Every row comes from one small tree of marks. The marks that hang from a mark follow it in brackets, in alphabetical order. Every link used is in the known rows. Which tree was each row made from?
Known rows:
P[E[N] G[U[V]]]: [-13   3  17   7   5 -21  -4  -7 -12  -5  -7  10 -11   3   5  24  -2   3
   0  14  19   9  -4   6  -3]
E[P]: [  0   0   6   3  16  -6   0  11  -2  -6   4   7  15   8   7   6   2  -1
   2  -6   9   3 -13   5  -6]
V[N[G[U]] P[E]]: [  4  16  -7  15   8 -12   6   4 -17 -23  -4  10 -11   7   3   3  -8   0
  18   4  12   3  -1  29  -1]
N[E G V[P]]: [ 17  31 -15   9   0  -3  -4   2 -17   2   9   8  14  12   1 -20 -12   9
   6  -7   5  -9  -3  21  24]
E[N P]: [  3  -2  14   8  12  -1 -12  15  -5  -2   7   2  22   5   8  20  -5   0
   8  -7   9   6  -8   3  -2]
U[E V]: [ -8   3   2   0   6  -6   8   2  -7  14   3   9 -24   8   7   1  -7   7
   7 -19   9 -21   7  28   3]
P[E G]: [-16   3  12   6   4 -16   2  -5 -10 -16  -9  13  -4   9   5   3   5   2
  -5  10  21  17 -12   3  -2]
V[N[E G[U]]]: [ 10  34  -5  10   7 -14   2  10 -19  -3   3   7 -16   7   2  23 -18   7
  11   8   1  -7  -3  24  12]
P[E G[N U]]: [-13  15  13   8   2 -31   7  -2 -11 -11 -12  17 -13   9   5   2   6   4
   0  14  17   0  -7  -5 -10]
P[E[N] G[U]]: [ -9   6  19   9   2 -22  -2  -6 -11  -7  -8  11  -4   4   4  23  -3   3
   0  17  20  13  -8  -1  -3]
P[G]: [ -5   3  14   4   4 -11   1  -3  -6 -15  -3  13   0   9   6  18   3   3
  -3  10  19   7 -14  -2   1]
V[N P]: [  2   9  -2  14   8   0   6  11 -13 -16  -1  11 -10   6   7   6  -3   3
  16  -1  11   3  -6  22   0]
N[G]: [  8  15   3   6   2 -13  -2   6 -14 -13   3   4   8  13   2   6 -11   0
   7   4  12  -6  -6  15   6]
U[E[N[G]] V[P]]: [  1  -3   0   7   2  -1  -1   2  -7   3   4   7  -9   7   7  -4 -11   4
  17 -24  13 -21  13  36   4]
G[N[E] P]: [ -7  31  -3  10  -2 -23  10  26  -9   5   4  12   6  13   5   1  -5   2
   6   0   4 -10  -4   4  -3]
P[E G[N]]: [-18  11  13   8   0 -22   3   1 -10 -16 -11  16  -8  11   7  -7  10   4
  -1   6  18   7  -8  -3  -6]
V[P]: [  1  -2   1   9   4  -5   7   8  -6 -10  -1  10  11   8   5 -12   0   1
   9  -2  14  -1 -10  14  -2]
P[E[N[G V]]]: [ -3  15   8  11   0 -11  -7   4 -21   1   0   5   3   9   4   1 -13   3
   6   2  12   9  -2  10   9]
N[V]: [  3  20   6   6   3  -3   1   2 -19  11   6  10  -3  10   7   7  -8   9
   0   3   9  -2  -7   0  12]
U[E[N[V] P[G]]]: [  4   4  12   7   7   1  -3  -2  -2   5   6  12   4   8   9  10  -6   7
   6 -21  14  -4   1   2   6]
U[V[P[G]]]: [-8 -7  2  3  9 -4  0  1 -7 -9 -2  9 -8  6  7  3  5  1  4 -2 14 -5 -4 23
 -3]
V[P[G]]: [ -1  -5   5   8   4  -5   5   0  -3 -21  -4  14  11   9   5  -5   7   1
   5   2  20   6 -12   8  -3]
G[N[E[P] V] U]: [  7  37   0   8   5 -24   7  11 -13  21   3  14  -5   8   5  -2  -4  12
   6   1  -2 -27  -2  -5   1]

Write each row's tree:
[ -3   2  10   4  14 -10  -2   7   1 -17   0  12  11  10   8   6  12   0
   1  -5  13   2 -12  -5 -10]
E[P[G[N]]]
[  6  13  12   7   2 -19  10   2  -8  16   2  10  -9   5   4  21 -17   7
  10   2  10 -18   0   7   0]
G[U[E[N]]]
[  2  14   1   2  12 -12   1   7  -1   3   3  10  10   6   3   3  -1   7
  -3   0   4  -1 -13   7   4]
N[E[P[G[U]]]]
[-16  23   3  12  -1 -26  11  22 -13  -5  -2  13   2  15   6   0  -1  -2
   7   2  11   0  -3   2 -12]
G[N P[E]]
[  1  17   1   3  15 -17   5   7 -12  11   3   7 -20   2   4  29  -9   6
   6   7   2 -15  -2  19  -2]
G[U[V[N[E[P]]]]]
[ 10  22   0   7   5 -24   5   7 -12 -12   6   6  10  13   0  30 -17  -4
   7  14  13  -7  -4  14  -2]
N[G[P U]]
[  7  26  -6   4  10  -1  -3   7 -12  19  10   9   9   8   5  -7  -6  12
  -3  -9  -1  -2  -9   5  18]
N[E[P] V]
[ -3  15  -5   5   8  -5   6   4 -13   2   5   9 -32   9   7  20 -14   4
  13 -18   8 -17  12  38   5]
U[E V[N[G[P]]]]
[ -6  13  -4   3  14  -4  -2  12 -14   5   4   5 -23   4   7  18  -5   6
   6  -5   0  -7  -1  29   5]
U[V[N[E[P]]]]
[ -6  -3   1  -1  14  -3   5   3  -1   9   5   9 -14   7   8   0  -2   4
   7 -27   7 -18   6  27  -3]
U[E[P] V]
[  5  11   8  10  -2  -8   2   6  -7   4   6   8   3  11   5  12 -19   3
  13 -14  14  -9   5  16   7]
U[E[N[G[P]]]]
[  5   7  13  13  -1   2 -10   3 -15   2   4   8  10   6   8  15  -8   6
   7   1  15   4  -4   1  11]
E[N[V[P[G]]]]
[  9  14   8   9   2 -15  10  -1  -9  16   2  12  -7   5   5  15 -15   8
  11  -1  11 -18   1   7   2]
G[U[E[N[V[P]]]]]
[  3  12  11   9  -2  -2   2   2 -11  18   5  10  -6   8   8   5 -16  10
  10 -16  11 -11   4   8  12]
U[E[N[V]]]
[  7  36  -3  11  -1 -24  11  10 -15  19   1  15  -7   8   4 -11  -5  13
   9   3   1 -28  -1  -1   3]
G[N[E V[P]] U]
[  7   9  13  13   0  -3  -8   2 -15   5   4   8   7   5   7  20 -10   7
   8   5  15   1  -4  -1   9]
E[N[V[P[G[U]]]]]
[ 16  17   7  14   0  -6 -10   3 -18   1   7   5  12   8   5  18 -17   4
  13   4  13  -7   0   7  11]
E[N[G[U] V[P]]]
[  6  23  -2   4  10  -1  -4   1  -9  11   8  12   9   8   5  -2  -1  12
  -6  -6   3   2 -11   1  17]
N[E[P[G]] V]
[ -1   7  -5   2  16  -1   2   3  -7  -2   6   8 -25   8   9  12  -7   4
  13 -26   6 -17  11  36   1]
U[E[P] V[N[G]]]
[  2  19   4   7   5 -25  21   5  -4   9   5  13  -3   9   2  33 -17   1
   6   5  13 -11  -1   8  -8]
G[P U[E]]
[ -1  38  -2  10   0 -35  16  21  -9  12   3  13   0  10   3  16 -10   3
   8  11   3 -20  -3   1  -8]
G[N[E] P U]
[  3  -2   5   8   5 -10  10  -5  -1 -14  -4  16   4   7   5  -1   3   3
   7   1  20  -4  -8   9  -5]
V[P[G[U[E]]]]
[ 10  10   6   8   6   0  -4   2  -6   6   9   8   8  10   7   4 -13   6
  11 -23  11 -10   5  11   9]
U[E[N[G V] P]]
[ 10   4   9   7  14  -8 -15  10  -7  -6   8   0  19   5   5  27 -10  -2
  11  -3   8  -5  -1  12  -2]
E[N[G[U[V]]] P]
[  7  24  -9   8   2   0   2   5 -15  17   6  11   7   8   4 -19  -7  13
   2  -6   3  -4  -7  11  20]
N[E V[P]]
[  7  31  -6  10   5  -8  -1  12 -18  -6   4   6 -13   8   3  16 -16   7
  11   2   2  -2  -4  25  15]
V[N[E G]]
[ -7   6  -5   6  10  -1   0   5 -11  -7  -1  10 -21   4   7   9   1   6
   7  -3   8  -4  -2  32   4]
U[V[N[E] P[G]]]
[ 11  18  11  12  -2  -3 -14   6 -21   3   8   3  10   9   6  19 -18   5
   9   2  11  -2   0   6  16]
E[N[G V]]
